Every row comes from one small tree of marks. The marks that hang from a mark follow it in brackets, in the order of their numbers. Every link used is in the known rows. Which tree was each row made from?
Known rows
Z205(Z642(Z178)): [-12.4 29.2 59.4 -13.8 17.5 12.8 8.3 7.2 -0.9 12.3 -20.9 -3.5 -30.1 4.6 8.9 -1.8 -1.3 -17.4 -0.7 14.1 11.6 26.6 -16.9 -13.7 -18.4]
Z642(Z178(Z799)): [0.9 10.7 59.1 -5.3 9.7 11.2 1.4 2.0 1.8 4.5 -22.0 0.2 -30.9 2.1 23.4 -1.2 11.1 -16.2 4.5 13.0 -0.2 5.9 -18.0 -26.7 -10.7]
Z212(Z202(Z10) Z835(Z42 Z205)): [-2.5 14.7 4.3 -11.0 -19.6 30.6 11.0 22.0 3.8 -9.6 -15.3 47.1 -12.2 -19.2 -9.2 -4.5 20.8 -20.1 -8.2 -16.9 15.8 -13.2 2.2 -15.7 -12.5]
Z10(Z202(Z799(Z178(Z642))) Z840): [-17.3 26.2 65.7 -31.7 -9.8 6.7 6.8 23.2 -16.7 18.5 -20.1 16.5 2.4 -16.0 0.1 1.5 27.7 -25.9 14.7 1.0 2.1 34.2 -29.9 4.5 -8.2]
Z799(Z178): [-8.5 9.4 65.4 -14.9 -5.1 16.6 13.7 14.0 12.4 0.2 -20.1 15.7 -27.8 0.4 2.4 3.0 18.4 -4.2 0.9 -8.3 11.0 11.7 -20.2 -11.0 -9.1]
Z212(Z202(Z799(Z10(Z840) Z178(Z642))) Z835): [-16.1 -9.6 48.6 -54.5 -31.0 17.6 0.0 31.1 -19.6 12.4 -24.3 28.2 9.5 -0.8 2.0 12.3 16.7 -19.4 14.2 -3.1 -5.8 18.6 -20.3 -4.1 -5.0]
Z178(Z642 Z799(Z10 Z202)): [-5.2 0.9 63.1 -27.7 -10.7 -1.4 4.4 -5.1 -8.2 19.8 -15.6 39.4 6.9 0.8 26.8 -3.6 19.1 -26.9 10.8 14.8 -18.3 7.2 -19.1 -30.6 -6.5]
Z205(Z642(Z178(Z799(Z10))) Z835(Z42)): [-4.1 2.1 2.8 -33.9 9.5 6.1 -9.3 5.7 -18.5 8.9 -21.4 26.4 -22.8 10.7 33.7 -5.2 -15.4 -12.3 3.5 22.0 2.3 28.1 -9.7 -30.1 -21.9]
Z212(Z202 Z835): [-5.4 29.1 37.6 -10.8 -9.6 33.2 19.1 11.6 17.0 -2.6 -16.8 8.2 -17.7 -0.7 -0.4 3.5 11.4 -15.7 0.0 4.9 2.0 -2.8 -13.7 -9.5 -10.9]
Z205(Z642 Z835(Z42 Z212(Z202))): [-5.1 47.3 -7.3 -19.0 2.6 26.6 2.1 2.5 -3.2 5.1 -11.0 18.3 -24.7 -4.3 11.3 -2.6 -5.9 -36.7 -3.5 6.7 9.7 31.4 -13.3 -13.8 -28.7]
Z642(Z178): [-5.7 8.3 65.7 -5.8 8.7 17.3 6.4 10.7 5.2 3.8 -20.4 -5.9 -35.3 -3.0 18.7 -0.4 6.3 -14.7 -2.4 2.1 7.4 10.2 -16.9 -17.2 -12.2]
Z642(Z178(Z799(Z10(Z840) Z202))): [-4.8 -19.9 60.5 -39.6 -15.6 1.1 -11.8 12.3 -20.9 11.0 -19.5 14.4 -3.0 2.3 36.6 1.4 19.2 -9.9 21.3 5.8 -0.2 2.7 -4.1 -28.4 -10.1]
Z42(Z835(Z205(Z642(Z178(Z799(Z10)))) Z212)): [3.9 14.6 16.7 -30.7 2.9 8.5 -11.7 0.2 -29.2 17.4 -13.3 7.9 -26.6 4.0 14.2 15.0 27.5 -30.6 14.3 19.0 25.9 12.2 2.5 -45.2 -21.9]
Z840(Z10(Z202(Z799(Z178)))): [-11.8 -0.7 46.3 -38.5 -10.3 10.8 2.2 21.5 7.8 8.7 -23.3 36.1 -3.2 -25.3 2.8 -0.5 33.4 -2.3 8.8 -7.0 21.2 20.5 -16.3 -4.4 -10.9]
Z202(Z799(Z10 Z178)): [-12.9 -31.5 54.5 -41.2 -19.0 4.1 -2.4 24.0 1.4 6.4 -25.6 28.6 -10.5 -13.8 8.8 7.6 28.9 -3.0 0.7 -14.5 2.7 13.6 -15.8 -5.3 -10.5]
Z205(Z835): [-7.5 9.6 41.7 4.6 4.6 24.4 18.9 9.7 12.4 -9.9 -15.6 3.7 -29.5 -12.1 17.9 1.7 -2.4 -6.3 -2.6 6.3 -3.9 16.4 -19.0 -6.1 -15.4]
Z178(Z799): [3.6 9.1 54.2 3.8 5.0 11.8 15.1 -1.1 10.1 -4.2 -19.3 12.5 -22.9 -1.8 17.4 -0.1 14.6 -10.4 2.2 8.4 -5.9 5.5 -18.9 -19.6 -11.2]
Z212(Z202 Z835(Z42 Z205(Z642(Z178)))): [-3.7 70.5 11.5 -27.6 0.4 29.7 6.3 18.3 -5.8 20.0 -15.2 17.4 -23.4 8.2 -9.4 -4.0 0.0 -38.9 -5.4 6.9 35.2 -0.3 -1.4 -20.0 -19.6]
Z202(Z10): [-11.8 -26.9 54.0 2.8 -2.0 15.3 12.6 11.0 9.1 -16.9 -20.9 25.4 -19.6 -22.5 8.2 -2.7 19.3 0.9 -4.2 -9.2 -8.0 14.2 -13.7 -10.5 -11.2]
Z212(Z202 Z835(Z42)): [-0.1 35.2 14.0 -14.8 -10.1 31.6 15.7 14.2 12.5 -1.4 -17.1 24.0 -22.6 3.5 5.0 -1.2 4.3 -17.2 -6.4 -1.9 8.3 -0.1 -10.0 -15.2 -14.0]
Z42(Z835(Z212(Z202))): [1.3 21.4 25.8 -11.4 -3.6 26.2 4.8 -0.2 2.3 -0.4 -8.5 6.3 -31.3 -13.7 5.4 15.6 28.7 -24.3 4.0 1.7 7.3 11.5 -10.1 -27.2 -17.8]
Z42(Z835(Z205(Z642(Z178)) Z212(Z202))): [-2.7 56.9 22.3 -23.9 7.1 25.1 -4.6 4.0 -16.2 21.6 -6.7 1.1 -31.6 -8.6 -9.4 13.6 25.4 -44.9 5.5 10.4 33.4 11.2 -1.8 -32.0 -23.5]
Z42(Z835): [-1.7 9.0 42.2 -0.3 7.5 18.9 20.3 5.7 6.9 -7.3 -13.8 8.8 -34.9 -9.6 7.6 14.1 16.4 2.0 -0.7 6.9 2.8 16.1 -11.7 -19.7 -14.1]
Z799(Z10 Z178 Z202): [-14.6 -8.9 63.3 -47.6 -26.2 6.2 0.9 15.1 3.9 13.3 -17.1 37.7 -4.3 -2.5 9.5 0.8 31.2 -3.9 10.1 -10.6 9.4 1.2 -10.0 -16.9 -8.2]
Z799(Z178 Z202(Z10)): [-21.7 -6.9 62.2 -30.6 -20.6 11.4 1.5 14.8 4.7 -2.4 -19.1 43.9 -5.3 -22.5 -2.4 -4.0 37.9 0.1 8.1 -13.0 0.4 7.1 -12.0 -9.8 -8.0]

Which tree is each row?
[-9.7 -36.6 63.7 -33.5 -20.3 9.8 6.0 26.5 -8.2 -4.0 -21.5 21.4 -13.7 7.2 16.1 9.0 15.2 8.3 12.1 -17.6 11.1 17.6 -10.8 -12.4 -8.6] : Z799(Z10(Z840) Z178)
[2.2 5.6 11.2 -8.9 -16.7 22.7 -4.1 12.1 -4.4 -5.0 -11.2 44.7 -18.1 -28.3 0.8 -4.8 31.2 -38.9 -8.7 -29.3 18.9 -3.9 0.6 -23.6 -18.3] : Z835(Z42 Z205 Z212(Z202(Z10)))
[-3.1 -10.8 50.4 -28.8 -16.2 1.3 1.6 -0.2 1.1 8.5 -16.4 34.6 0.1 -4.4 24.6 -1.8 27.0 -10.0 10.4 5.9 -7.5 -3.9 -7.7 -25.8 -10.7] : Z178(Z799(Z10 Z202))
[-6.4 -16.0 35.1 -14.2 -24.6 19.4 -9.0 25.7 -17.8 -7.8 -16.2 22.3 -0.8 -47.2 -3.1 7.0 43.1 -35.7 4.1 -28.8 7.9 5.0 -2.6 -2.2 -17.5] : Z835(Z205 Z212(Z202(Z10(Z840) Z799)))
[-6.3 -5.7 -6.3 -11.1 -11.3 27.9 -7.2 9.0 -2.5 -16.2 -13.8 35.7 -22.0 -28.4 17.0 -4.8 10.6 -24.0 -4.2 -12.6 -4.3 17.8 -9.2 -17.3 -20.9] : Z205(Z835(Z42 Z212(Z202(Z10))))
[-9.2 25.1 4.2 -20.4 -14.8 28.8 12.0 27.6 -16.7 -7.7 -16.2 43.0 -2.7 -8.5 -14.6 -1.2 8.2 -16.6 0.7 -8.7 21.3 12.0 4.9 -6.8 -19.0] : Z212(Z202(Z10(Z840)) Z835(Z42 Z205(Z642)))
[-7.9 -44.9 55.0 -24.2 -15.1 5.2 3.1 26.6 -10.9 -4.4 -24.1 13.4 -6.1 -17.7 23.1 9.7 16.4 -1.0 3.9 -13.6 -4.4 20.1 -10.0 -1.2 -14.1] : Z202(Z799(Z10(Z840)))
[-14.1 -19.1 37.3 -55.9 -36.6 20.8 -2.7 36.6 -10.1 1.6 -25.1 22.7 3.6 -5.4 0.5 14.3 25.1 -3.4 14.3 -11.8 5.4 6.9 -9.8 0.4 -8.9] : Z212(Z202(Z799(Z10(Z840) Z178)) Z835)
[-15.1 16.8 54.5 -32.8 -15.3 9.6 3.9 27.8 -7.0 7.5 -20.8 12.4 -3.9 -21.2 -1.2 3.6 35.9 -8.4 14.8 -6.5 13.3 22.3 -19.3 9.2 -11.7] : Z10(Z202(Z799(Z178)) Z840)
[-0.6 65.8 29.9 -29.7 4.6 5.1 -3.6 3.8 -14.1 29.2 -13.9 31.8 -14.9 0.9 7.9 -10.2 14.8 -38.8 2.9 12.1 27.1 0.7 -1.4 -30.4 -20.2] : Z835(Z42 Z205(Z642(Z178(Z799(Z202)))))
[-4.0 26.0 62.3 -21.2 -0.7 7.8 -4.1 0.4 -0.5 14.9 -17.9 8.4 -17.2 -4.5 22.9 -4.4 22.0 -21.3 10.9 15.0 -0.6 -2.6 -13.6 -26.7 -10.8] : Z642(Z178(Z799(Z202)))
[-14.4 8.3 57.6 -37.0 -4.4 7.8 4.9 16.8 -1.8 19.4 -22.5 40.5 3.3 -20.0 4.9 -2.4 24.9 -19.3 9.2 1.8 9.9 32.1 -27.0 -9.0 -6.9] : Z840(Z10(Z202(Z799(Z178(Z642)))))
[-10.6 13.2 50.3 -14.9 -6.9 10.2 10.3 21.9 -5.1 3.8 -18.9 3.0 -4.0 -28.1 8.7 1.7 28.5 -13.5 8.5 -1.3 4.8 21.6 -16.4 8.9 -15.4] : Z10(Z202(Z799) Z840)
[2.1 27.4 -0.4 -11.0 -6.9 29.6 0.5 6.0 3.1 -3.1 -10.7 16.7 -29.9 -12.2 21.1 -1.2 1.5 -32.7 -5.4 -5.7 7.1 14.8 -13.0 -18.3 -22.5] : Z205(Z835(Z42 Z212(Z202)))
[3.7 50.1 18.4 -5.9 2.5 18.4 11.0 8.0 -7.4 10.3 -12.9 18.0 -28.5 0.4 4.9 -2.1 12.4 -42.2 -8.7 -7.9 34.0 17.3 -4.8 -18.0 -27.2] : Z835(Z42 Z205(Z642) Z212)
[-0.3 42.1 0.7 -17.5 14.8 18.3 -10.6 -1.8 -18.6 7.1 -19.3 1.8 -37.0 8.0 33.2 -4.2 -8.2 -34.4 5.1 23.5 8.7 33.9 -15.2 -28.2 -27.6] : Z205(Z642(Z178(Z799)) Z835(Z42 Z212))
[1.5 18.1 8.1 -1.5 -0.9 27.3 6.5 7.6 0.6 -9.4 -14.8 7.1 -38.3 -7.3 30.4 -0.7 -1.7 -23.8 -5.8 -3.5 6.9 22.4 -14.5 -15.7 -23.5] : Z205(Z835(Z42 Z212))
[-12.0 -6.3 55.9 -21.5 -5.0 5.3 -11.1 2.7 -5.7 1.9 -21.0 28.4 -9.1 -20.7 18.9 -8.4 30.8 -11.3 11.5 7.7 -10.3 0.9 -9.8 -26.0 -9.3] : Z642(Z178(Z799(Z202(Z10))))
[-6.8 -4.4 42.9 -19.9 -1.6 11.7 7.6 15.3 9.8 4.7 -21.4 27.4 -3.1 -31.9 13.3 -2.6 25.4 -7.3 3.2 -0.6 12.1 19.9 -13.7 -4.7 -14.3] : Z840(Z10(Z202(Z799)))
[-7.2 48.7 -0.3 -28.4 7.7 26.4 -11.2 5.4 -12.0 13.6 -13.6 6.6 -33.0 -1.4 17.0 -4.1 -9.4 -42.9 -1.6 11.1 15.8 30.1 -12.7 -21.6 -28.0] : Z205(Z642(Z178) Z835(Z42 Z212(Z202)))
[-8.2 22.6 10.2 -15.3 -2.9 22.0 1.4 4.0 -12.6 -0.6 -7.1 31.5 -15.2 -29.0 -18.0 11.0 36.8 -30.1 3.7 -1.0 18.6 15.0 1.6 -24.3 -22.8] : Z42(Z835(Z205(Z642) Z212(Z202(Z10))))
[-9.8 57.3 25.0 -23.5 -8.6 25.4 14.6 19.7 2.4 14.9 -17.1 15.5 -2.1 -17.3 -23.5 5.1 20.2 -36.0 -3.1 7.6 17.0 0.9 -8.3 4.3 -19.2] : Z212(Z202(Z799) Z835(Z205(Z642)))
[4.4 25.1 19.1 -12.0 -7.6 22.6 1.3 4.6 4.6 3.6 -12.9 21.3 -28.3 -5.9 15.0 -2.0 15.4 -36.4 -6.9 -14.1 12.0 8.8 -11.1 -22.8 -19.4] : Z835(Z42 Z212(Z202))
[-4.6 -10.9 67.4 -28.5 -14.8 -0.7 3.7 4.1 -22.1 13.9 -16.2 31.3 11.6 3.4 31.8 0.6 14.5 -20.5 19.3 9.7 -17.5 15.1 -15.6 -26.0 -6.9] : Z178(Z642 Z799(Z10(Z840) Z202))
[-16.0 37.0 79.9 -28.7 -9.8 10.0 11.5 6.7 1.3 21.1 -15.2 30.0 -6.7 -1.2 2.8 -2.5 20.2 -26.0 7.5 2.2 0.2 14.8 -26.9 -15.2 -5.1] : Z799(Z178(Z642) Z202)
[-0.1 47.3 24.9 -4.9 6.7 21.2 14.6 3.0 -10.4 6.8 -8.3 3.3 -31.6 -8.1 -4.9 15.9 25.5 -29.4 2.5 8.2 29.1 19.3 -3.2 -22.1 -25.3] : Z42(Z835(Z205(Z642) Z212))
[-6.0 44.3 38.8 -12.8 17.8 16.6 11.0 10.2 -11.6 15.0 -12.0 2.7 -35.9 -4.5 -7.1 11.9 12.7 -19.3 0.2 15.5 30.1 16.7 -3.7 -24.8 -19.6] : Z42(Z835(Z205(Z642(Z178))))
[1.1 7.2 1.2 -37.8 -28.3 20.3 1.6 28.5 -2.4 10.0 -17.9 41.0 -3.4 -16.8 0.2 3.9 22.7 -28.4 -9.7 -16.3 17.7 -13.7 2.6 -11.3 -15.1] : Z212(Z202(Z799(Z10)) Z835(Z42 Z205))
[1.3 60.1 16.7 -24.8 2.6 20.9 -8.5 9.0 -13.2 25.0 -11.3 14.5 -29.0 -1.4 0.8 -4.2 11.6 -57.7 -6.0 -5.4 38.3 8.4 -3.1 -28.1 -25.3] : Z835(Z42 Z205(Z642(Z178)) Z212(Z202))
[-13.2 -2.8 48.4 -39.6 -17.8 7.0 4.6 15.5 4.0 12.8 -16.7 30.8 -7.4 -3.9 4.4 -2.5 33.5 -4.3 11.3 -5.6 16.3 9.1 -13.9 -13.9 -8.9] : Z799(Z10(Z202) Z178)
